Known rows, with every step that occurs
ruzud -> zurus -> fegefog -> zolu: -.07, .06, -.27, .17, .03, -.11, .22, -.12, .06, .12, .20, .15, -.26, .27, .00, -.10, .06, .26, -.08, -.01, .19, -.05, .06, .00, .06, -.03, -.04, -.09, -.11, .00, -.11, .38, -.29
fegefog -> zolu: -.02, .06, -.06, .07, -.13, .05, .05, .00, .04, .12, .17, .00, -.13, .17, .18, -.10, -.14, .08, .03, .16, .11, .00, .00, .01, -.01, -.02, .01, .05, -.05, -.05, -.15, .22, -.20
semu -> zolu -> fegefog -> palab: .08, -.13, -.07, .29, -.01, .01, -.08, .08, .01, .09, .07, -.22, .02, .12, -.10, .07, -.23, -.04, .31, .18, .05, -.13, .02, -.12, -.01, .05, .01, -.06, .20, -.11, -.18, .08, -.22
zolu -> fegefog -> palab -> ruzud -> zurus: .00, -.12, -.29, .23, .10, .00, .11, -.11, .10, -.09, .14, -.10, -.08, .17, -.04, .10, .03, -.04, .06, .12, .27, -.13, .08, .00, .07, -.16, .18, -.03, .10, .12, .03, .22, -.20
semu -> zolu -> ruzud: -.15, -.04, .09, .20, -.07, .00, .15, .19, -.07, .10, .15, -.08, .02, .18, -.06, -.07, -.26, .04, .16, .05, -.09, -.04, -.02, .03, .01, -.08, -.06, .06, -.03, -.14, -.26, .01, -.21
ruzud -> palab -> fegefog -> zurus -> semu: .10, .13, -.19, -.02, -.11, -.29, .14, -.41, .12, .11, .27, .17, -.03, .16, -.08, -.15, .11, .09, .10, -.12, .15, -.02, .20, -.03, -.06, .25, .09, -.21, -.04, .07, -.17, .09, -.20
zolu -> ruzud -> palab -> fegefog -> zurus: .03, .09, -.10, .22, -.09, -.22, .23, -.24, .14, .08, .34, .06, -.01, .28, -.11, -.13, .05, .02, -.03, -.03, .15, .04, .16, .18, .01, .08, .03, -.13, -.10, .02, -.24, .06, -.11
palab -> fegefog -> zolu: .13, .14, -.03, .11, -.16, -.09, .08, -.16, .18, .11, .22, .00, .01, .11, .21, -.24, -.03, .07, -.03, .02, .06, -.12, .09, -.01, -.02, -.05, .02, .04, -.11, .05, -.14, .04, -.23
ruzud -> zurus -> semu -> zolu -> fegefog -> palab: -.05, -.18, -.24, .19, .06, -.20, .04, -.09, .00, .12, .10, .01, -.05, .20, -.28, .11, -.13, .08, .22, .06, .24, -.06, .08, -.23, -.02, .11, .05, -.19, .15, -.04, -.12, .27, -.37
zolu -> ruzud -> zurus -> semu: -.24, -.04, -.11, .03, .03, -.14, .28, -.06, -.07, .11, .18, .17, -.05, .25, -.14, .07, -.02, .19, -.12, -.10, .18, .14, .06, .02, .05, -.10, .00, -.07, -.13, .03, -.19, .29, -.21
zurus -> ruzud: -.05, .06, .00, .21, .00, -.02, .18, -.04, .08, .09, .14, -.10, -.01, -.03, .15, .05, -.10, .08, .04, .02, -.06, -.08, .01, -.03, .08, -.01, -.02, -.03, -.08, -.03, -.30, .17, -.11
zurus -> fegefog -> zolu -> ruzud -> palab: -.18, .03, -.01, .22, -.01, .00, .32, -.17, .10, .18, .29, .18, -.32, .38, -.15, .03, .01, .16, -.15, -.03, .12, .01, .10, .16, .13, -.03, -.08, -.08, -.14, -.10, -.29, .40, -.30
zolu -> ruzud -> palab: -.11, -.02, .02, .14, -.01, .02, .21, -.03, -.06, .04, .24, .00, -.16, .27, -.12, .10, .00, .07, -.05, -.02, .14, .05, .07, .11, .04, -.07, .02, -.01, -.08, -.10, -.24, .16, -.01
lepozak -> palab -> ruzud -> zurus -> fegefog -> zolu: -.04, -.01, -.22, .09, .01, -.09, .32, -.24, .21, .01, .21, .19, -.20, .18, .06, -.27, .11, .16, .14, -.05, .07, -.21, .06, .15, .15, -.28, .16, .04, -.12, .16, .03, .14, -.52
semu -> zolu: .01, .00, .01, .13, -.11, -.03, .02, .15, -.09, .07, .09, -.11, -.02, .10, .07, -.12, -.18, .07, .28, .05, -.06, -.15, -.03, -.13, -.07, .00, -.03, .05, .04, -.12, -.17, -.05, -.15
semu -> zolu -> fegefog -> zurus: .03, .02, -.16, .20, -.03, -.06, .08, .11, .08, .12, .15, -.12, .04, .13, -.13, -.05, -.27, .10, .29, .18, .01, .00, .00, -.10, .02, .12, .06, -.13, .06, -.16, -.17, .08, -.27
zolu -> fegefog: .07, -.01, -.04, .08, .03, .11, .14, .11, .04, .01, .14, -.15, .00, .06, -.03, .17, -.08, .14, .00, .05, .05, .01, -.01, -.15, .04, -.15, .08, -.05, -.04, -.08, -.11, .07, -.05
zurus -> fegefog -> zolu -> ruzud: -.20, .06, .02, .19, .00, .04, .24, .00, .13, .20, .23, .09, -.14, .25, -.01, -.01, -.08, .13, -.14, .06, -.05, .01, .01, .19, .14, -.06, -.14, -.02, -.14, -.05, -.28, .32, -.39
zolu -> fegefog -> zurus -> semu: -.04, .06, -.21, -.01, .02, -.07, .12, -.08, .09, .15, .18, .06, .04, .10, -.12, .13, -.13, .16, .10, .09, .07, .14, .05, -.11, .06, .15, .07, -.20, .00, -.03, -.15, .25, -.29

Rows
-.04, .02, -.03, .21, .02, -.07, .25, -.21, .04, .07, .21, .00, -.20, .09, .03, .12, .04, .09, .00, -.06, .07, -.10, .08, -.04, .04, .04, .02, -.14, -.07, -.09, -.31, .23, -.06
zurus -> ruzud -> palab
-.10, -.13, -.26, .09, .10, -.08, .14, -.23, .11, -.02, .11, .06, -.04, .17, -.13, .15, .05, -.02, .07, .03, .25, -.09, .07, -.09, .06, -.06, .15, -.09, .11, .16, .01, .30, -.37
zolu -> fegefog -> palab -> ruzud -> zurus -> semu
.30, .08, .04, .04, -.11, -.13, .14, -.13, .13, .00, .17, -.08, .19, -.08, .12, -.26, .03, .07, .19, -.09, -.09, -.18, .06, .02, -.01, -.23, .16, .02, -.10, .15, -.11, -.31, -.14
lepozak -> palab -> fegefog
.18, .13, -.19, .13, -.12, -.21, .13, -.30, .11, .03, .28, .01, -.06, .17, .01, -.19, .10, .06, .08, -.04, .18, -.09, .15, .04, -.08, .18, .09, -.15, -.03, .03, -.15, .00, -.04
ruzud -> palab -> fegefog -> zurus
-.02, .04, -.25, .15, .07, -.13, .24, -.04, -.05, .01, .12, .07, -.20, .16, -.06, .00, .13, .27, -.04, -.12, .09, -.11, .02, -.03, .02, -.06, -.03, -.11, -.10, .02, -.07, .19, -.11
ruzud -> zurus -> fegefog
-.05, .08, -.20, .27, .01, -.16, .20, -.28, .11, .14, .25, .03, -.18, .17, -.01, .02, -.01, .05, .14, .07, .13, .00, .12, .06, .10, .23, .04, -.21, -.05, -.07, -.31, .31, -.12
fegefog -> zurus -> ruzud -> palab
.22, .15, -.07, .23, -.07, -.28, .23, -.31, .34, .11, .23, .00, .21, -.11, .16, -.31, -.04, .04, .24, .02, -.12, -.11, .07, .12, .13, .02, .11, -.15, -.13, .14, -.28, -.10, -.30
lepozak -> palab -> fegefog -> zurus -> ruzud
-.15, -.12, -.16, .05, .03, -.09, .30, -.04, .08, .02, .16, .06, -.02, .17, -.19, .01, -.07, .16, .18, -.11, .08, -.15, .03, -.27, .01, -.13, .15, -.05, .02, .00, .03, .15, -.48
palab -> ruzud -> zurus -> semu -> zolu -> fegefog
.05, .09, -.02, .27, -.11, -.19, .25, -.39, .29, .17, .31, .07, -.16, .14, .11, -.13, .06, .07, -.08, -.07, .14, -.19, .17, .01, .05, .06, .05, -.11, -.16, -.01, -.29, .25, -.31
zurus -> ruzud -> palab -> fegefog -> zolu
.18, .17, -.17, .13, -.11, -.20, .06, -.16, .13, .04, .19, -.04, .12, .06, .14, -.24, -.02, .03, .11, .05, .03, -.07, .05, .06, -.05, .11, .02, -.08, -.04, .09, -.12, -.05, -.11
palab -> fegefog -> zurus
.17, .05, -.07, .02, -.18, -.36, .10, -.21, .19, .16, .17, .12, .22, .00, -.03, -.43, -.14, .08, .49, -.02, -.12, -.15, .08, -.05, -.01, .14, .11, -.12, -.01, .10, -.17, -.22, -.51
lepozak -> palab -> fegefog -> zurus -> semu -> zolu
-.13, .02, -.26, .15, .01, -.06, .28, -.18, .15, .03, .20, .16, -.25, .28, .07, -.18, .11, .14, -.02, -.05, .13, -.20, .05, .07, .08, -.12, .03, .02, -.10, .10, .01, .33, -.44
palab -> ruzud -> zurus -> fegefog -> zolu
-.25, .01, -.07, .12, -.07, -.18, .13, .00, .02, .23, .18, .12, .06, .25, -.14, -.13, -.32, .05, .27, .09, -.05, .09, .00, .05, .04, .21, -.08, -.11, .01, -.11, -.30, .17, -.45
fegefog -> zurus -> semu -> zolu -> ruzud
.13, .09, -.05, .10, -.18, -.13, .10, -.31, .17, .10, .32, .07, -.17, .24, .07, -.19, .08, .09, -.04, -.06, .21, -.14, .15, .01, -.04, .00, .09, -.03, -.10, .01, -.13, .10, -.17
ruzud -> palab -> fegefog -> zolu
-.17, -.01, -.04, .16, -.08, .03, .21, -.11, .06, .15, .32, .10, -.26, .39, -.07, .03, -.08, .08, -.10, .06, .25, .09, .09, .15, .07, -.05, .02, .00, -.11, -.13, -.26, .34, -.18
fegefog -> zolu -> ruzud -> palab
-.01, -.19, -.24, .29, .06, -.07, .08, -.04, .07, -.04, .10, -.14, -.06, .21, -.10, -.01, -.11, -.07, .28, .10, .19, -.23, .05, -.08, .01, -.11, .13, -.02, .15, .03, .01, .13, -.35
semu -> zolu -> fegefog -> palab -> ruzud -> zurus
-.17, .03, -.10, .09, -.10, -.28, .31, -.30, .18, .19, .29, .26, .00, .31, -.08, -.16, .01, .20, -.22, -.12, .25, .06, .13, .07, .04, -.08, .03, -.09, -.22, .11, -.19, .30, -.46
palab -> fegefog -> zolu -> ruzud -> zurus -> semu
-.06, .05, -.11, .23, -.10, -.22, .28, -.19, .18, .11, .30, .10, -.02, .31, .02, -.21, .01, .10, -.22, -.03, .25, .00, .10, .13, .04, -.17, .04, -.01, -.21, .04, -.16, .23, -.28
palab -> fegefog -> zolu -> ruzud -> zurus
.07, -.01, -.01, -.04, -.06, .08, .15, -.04, .10, -.08, .12, -.04, .05, -.02, .19, -.18, -.03, -.01, .30, .02, -.10, -.21, -.02, .09, .07, -.31, .21, .15, -.05, .13, -.01, -.20, -.22
lepozak -> palab -> ruzud
-.03, -.04, -.14, .21, .04, .04, .04, -.14, .11, -.03, .05, -.10, -.10, .11, .09, -.04, .07, -.12, .19, .07, -.09, -.32, .01, .11, .07, .00, -.05, .00, .12, .17, -.08, .12, -.30
zurus -> fegefog -> palab -> ruzud
-.11, .04, -.15, .05, -.10, -.20, .02, -.01, -.03, .21, .12, .07, -.01, .14, -.05, -.20, -.23, .07, .40, .11, -.04, -.01, .01, -.10, -.06, .29, -.03, -.12, .07, -.06, -.19, .13, -.38
fegefog -> zurus -> semu -> zolu
-.18, -.07, -.16, .02, -.06, -.14, .22, -.07, -.01, .00, .10, .13, -.06, .19, -.03, -.17, -.04, .11, .27, -.12, .05, -.21, .03, -.16, -.05, -.07, .11, .03, .01, .04, .02, .10, -.43
palab -> ruzud -> zurus -> semu -> zolu
-.04, .00, -.08, .04, -.09, -.29, .36, -.33, .24, .18, .31, .30, .06, .21, -.08, -.26, .00, .21, -.07, -.12, .20, .05, .13, .14, .10, -.20, .15, -.06, -.25, .16, -.18, .14, -.53
lepozak -> palab -> fegefog -> zolu -> ruzud -> zurus -> semu
-.08, -.03, .12, .12, -.12, -.25, .28, -.21, .05, .13, .28, .13, .04, .24, -.24, -.10, -.02, .10, .08, -.24, .01, -.15, .15, -.08, -.04, .04, .00, -.08, -.05, -.06, -.29, -.02, -.36
zurus -> semu -> zolu -> ruzud -> palab -> fegefog
-.14, -.13, -.18, .41, .08, -.24, .15, -.05, -.04, .12, .11, .01, -.13, .33, -.25, -.04, -.05, .05, .13, .03, .11, -.12, .03, .10, .05, .05, -.17, -.13, .07, -.03, -.26, .24, -.35
semu -> zolu -> ruzud -> zurus -> fegefog -> palab
-.07, -.11, -.12, -.02, -.05, -.20, .24, -.13, .02, -.01, .13, .18, .00, .10, -.07, -.27, -.08, .10, .44, -.13, .00, -.23, .03, -.08, .02, -.19, .22, .06, -.03, .10, .02, -.06, -.52
lepozak -> palab -> ruzud -> zurus -> semu -> zolu
.03, -.03, -.18, .08, .06, -.08, .33, -.16, .12, -.09, .13, .10, -.09, .07, -.01, -.18, .17, .19, .19, -.16, -.02, -.25, .01, .08, .11, -.29, .14, .01, -.12, .19, .04, -.03, -.33
lepozak -> palab -> ruzud -> zurus -> fegefog
.11, .08, .01, .23, -.07, -.21, .27, -.33, .18, .04, .26, -.02, -.05, .04, .06, -.04, .13, .06, -.05, -.18, .03, -.18, .17, -.06, .03, .03, .05, -.13, -.13, .01, -.27, .05, -.10
zurus -> ruzud -> palab -> fegefog
-.24, -.02, -.07, .14, -.05, -.22, .19, -.13, -.01, .23, .25, .18, -.12, .36, -.28, -.06, -.19, .05, .25, .00, .12, .09, .09, .05, .01, .24, -.01, -.18, .01, -.16, -.32, .24, -.38
fegefog -> zurus -> semu -> zolu -> ruzud -> palab
.02, .03, .03, .09, -.14, -.32, .21, -.19, .22, .21, .22, .13, .26, .09, -.14, -.36, -.20, .04, .35, -.05, -.13, -.04, .06, .11, .06, .04, .08, -.10, -.06, .07, -.29, -.18, -.59
lepozak -> palab -> fegefog -> zurus -> semu -> zolu -> ruzud
-.13, -.09, -.21, .33, .13, -.14, .18, -.13, .01, .06, .14, .03, -.13, .29, -.16, .08, .07, .07, -.09, .01, .16, -.03, .05, .18, .09, .00, -.11, -.13, .00, .10, -.22, .34, -.20
zolu -> ruzud -> zurus -> fegefog -> palab
